Each row was made from one small tree. Brackets hold a mark, then the marks that hang from it, in the order of their numbers. Every link used is in the known rows. Write each row's tree.
Known rows:
[j979 [j45 [j914 j50 j51 j639]] j575]: [ -6  16  33  26  -4  31 -25 -26 -40  25  19 -11  22  38  51  28 -74 -66
  -8]
[j45 [j914 j50 j358 j885] j979]: [-43   9  14  30  -5 -25  -9  24  58 -49  56 -18 -21 -25  18   6   9  49
 -14]
[j914 j50 j51 j358 j885]: [ 36 -19 -13  -8   6 -10   5  46   9 -34  18 -26 -29 -26   9 -17  24  28
  20]
[j358 [j914 j50 j51 j639 j885]]: [-14 -24  18  23 -19   9  28   5 -53 -18  27 -33 -12   6  -3  43 -20  -7
   7]
[j903 [j914 j639]]: [ -1   7   8  -8 -12  12   7 -33 -27  22  -7  26  11  22 -36   9 -37  37
   6]
[j358 j914]: [-22  -3 -18   2  21   2  12 -13  -8   5 -25   4  -9 -36 -50   1  23 -20
   4]
[j50 [j914 j51 j358 j639 j885]]: [ 35 -13  -2   2   6 -41  21  35 -18  -6  -8 -10 -16  -4  38 -20  44   5
 -21]
[j979 j45 j575]: [ 21  -5 -29 -15  32  43 -45 -24 -10  12 -20  19  12  -5 -13 -12 -12 -38
  -4]
[j45 j914 [j979 j575]]: [-39  11  16   5   9  -5 -54 -55   4 -15  23   7   6 -12  28 -11 -31  -7
 -20]
[j979 [j45 j914] j575]: [ -5  11  -5  -4  31   8 -28 -21  14  24 -20  16  33  -9  16 -13   2 -55
 -12]
[j903 j914]: [ -3  -2 -10 -29  14   7   5 -30   4  16 -21  24  22 -10 -50 -18  -4  30
  14]
[j575 [j979 [j45 [j914 j358 j639]]]]: [ 10  51   3  11  -6 -12   6  26  68  46 -39  14  -8  17  15  -3  42 -28
 -15]
[j914 j50 j51 j639]: [  6  -8   6   9 -30  32  -6 -17 -64  -9  28  -3 -22  33  -3  27 -69   9
  15]
[j45 j979]: [-29  -7 -23  -8  -6  16 -33 -35  -7 -36  11  22 -20  -1 -42  -8 -30  35
  -4]
[j575 [j979 [j45 j914]]]: [-21  19 -17 -19   7   0   2 -10  66  29 -48  21  32   4 -21 -16  46 -36
  -5]
[j914 j51 j358 j639]: [ 49  12  -9  -4 -12 -17   2  27 -32  10 -15   4 -49   5  17 -23  -7   2
   8]
[j903 [j914 j885]]: [  4 -28 -11 -35   9 -11  16  -9  11 -11  -9  14  28 -18 -40 -19  28  57
  13]
[j45 [j914 j885] j979]: [-51 -19  -4  -4 -11 -37  -5 -10  24 -52  26   9   7 -15   0  -7  15  42
 -15]
[j979 j575]: [ 23 -10 -19 -19  23  23 -50 -37 -20  -4   0  11  -6 -20   3 -16  -8  -3
   4]
[j979 j45]: [  2  -8 -46 -17  16  30  -6  -1   2   6 -31  30   7   1 -54 -10   3 -15
   3]
[j903 [j914 j358]]: [ 22  21  -8 -16  27 -13   8   9  38  25 -29  15  -6 -30 -34 -36  24  34
  12]
[j914 j50 j639]: [-10   0  -2  20 -26  47 -14 -21 -40 -15  44   8 -23  29 -19  47 -59  31
   7]

Which tree is each row?
[-33  -6   7  28 -24  14  18  15   0 -13  36   0  23  29   3  50 -19   5
 -12] => [j979 [j45 [j914 j50 j639 j885]]]
[ 31 -21 -23 -16  33 -48  19  38  12 -14 -24 -11  -4 -36  19 -48  77   0
 -11] => [j50 [j914 j51 j358 j885]]
[ 39 -10   3  11 -21  -2   7  43 -21 -27  32 -23 -43   5  28  11  -8  36
  12] => [j914 j50 j51 j358 j639 j885]
[ 20 -28  13 -28 -22 -18  24  -7 -41  -2  -8   3  17  21  -6 -11 -14  39
  15] => [j903 [j914 j51 j639 j885]]
[-34  31  16  23 -25  36   0 -17  35  29   5   6  18  45  -3  44 -20 -22
 -10] => [j575 [j979 [j45 [j914 j50 j639]]]]
[  3 -27   3   0 -14 -20  32   9 -54 -10 -11 -18 -13  -5  -3  10  12 -16
   5] => [j358 [j914 j51 j639 j885]]
[ 28  13   0   9  11 -23  10  13 -28  19 -22   0 -23   3  24 -20  13 -19
 -20] => [j50 [j914 j51 j358 j639]]
[-12 -16  21   7 -23  23  13 -17 -18 -15  43  -2  16  23 -23  44 -39  70
   7] => [j903 [j914 j50 j639 j885]]
[ 23  43  11  -3 -10 -25  13  31  45  49 -53   2  -7  23  31 -24  33 -50
  -7] => [j575 [j979 [j45 [j914 j51 j358 j639]]]]
[-21   3  21  30 -13  26  17 -16 -60   9  14 -21 -19  14 -16  41 -53 -32
   8] => [j358 [j914 j50 j51 j639]]
[ 56 -13 -12 -11 -16 -34  12  49 -23 -18  -4  -7 -42  -3  27 -21  27  27
   8] => [j914 j51 j358 j639 j885]
[  7  47  30  48  12  25 -29   8  15  32  26  -8  -6  12  53  31 -35 -42
 -21] => [j979 [j45 [j914 j50 j358 j639]] j575]
[-18 -10   5  12  20  21 -22  -4  21 -12  31 -12  39  -9  28  21   2 -24
 -11] => [j979 [j45 [j914 j50 j885]] j575]
[  1  24  10  12   9 -28  12  28  21   3   9 -16 -18 -23  27 -19   4 -14
  13] => [j45 [j914 j50 j51 j358]]
[ 17  24   0  31 -13  26 -11  17  -8  -4  37   0 -50   7  -1  31 -31  32
   3] => [j914 j50 j358 j639]
[-14  -7 -19 -27   2 -18  13  13  73   4 -35   9  38  -3 -11 -14  78  -9
  -6] => [j575 [j979 [j45 [j914 j885]]]]
[ -2 -36 -15 -17  13 -28  30  14 -22 -17 -26 -18  -1 -37 -20 -17  45 -21
  12] => [j358 [j914 j51 j885]]
[  2  -8   9   7  -1   0 -17  -4 -10   3   9   5  27  16  45  17   1 -24
 -21] => [j979 [j45 [j914 j639 j885]] j575]
[-24  -5   5  12  14  19  16 -14 -29   2  -1 -23  -7 -20 -32  15 -21 -38
  16] => [j358 [j914 j50 j51]]
[-19 -23  22 -13   1 -35 -39 -28  -8 -38  21 -14  13 -14  57 -30 -10  -3
 -12] => [j45 [j914 j51 j885] [j979 j575]]
[ -6  12  -9 -32   2 -15   9  -5  43  32 -61  10  32  10  -4 -37  36 -57
   4] => [j575 [j979 [j45 [j914 j51]]]]
[  6 -20   5 -16 -18  -5  19 -10 -19  -4   7  14  16  15 -23  10  -4  63
   5] => [j903 [j914 j639 j885]]
[-10  48   1  15  15  11  -1  26  98  31 -17  -4   3  -7  -2   0  43 -28
  -4] => [j575 [j979 [j45 [j914 j50 j358]]]]
[ -1 -31  11 -25   0   5  17  -8 -10 -16  13 -14  29  -4 -21  -6 -16  39
  26] => [j903 [j914 j50 j51 j885]]
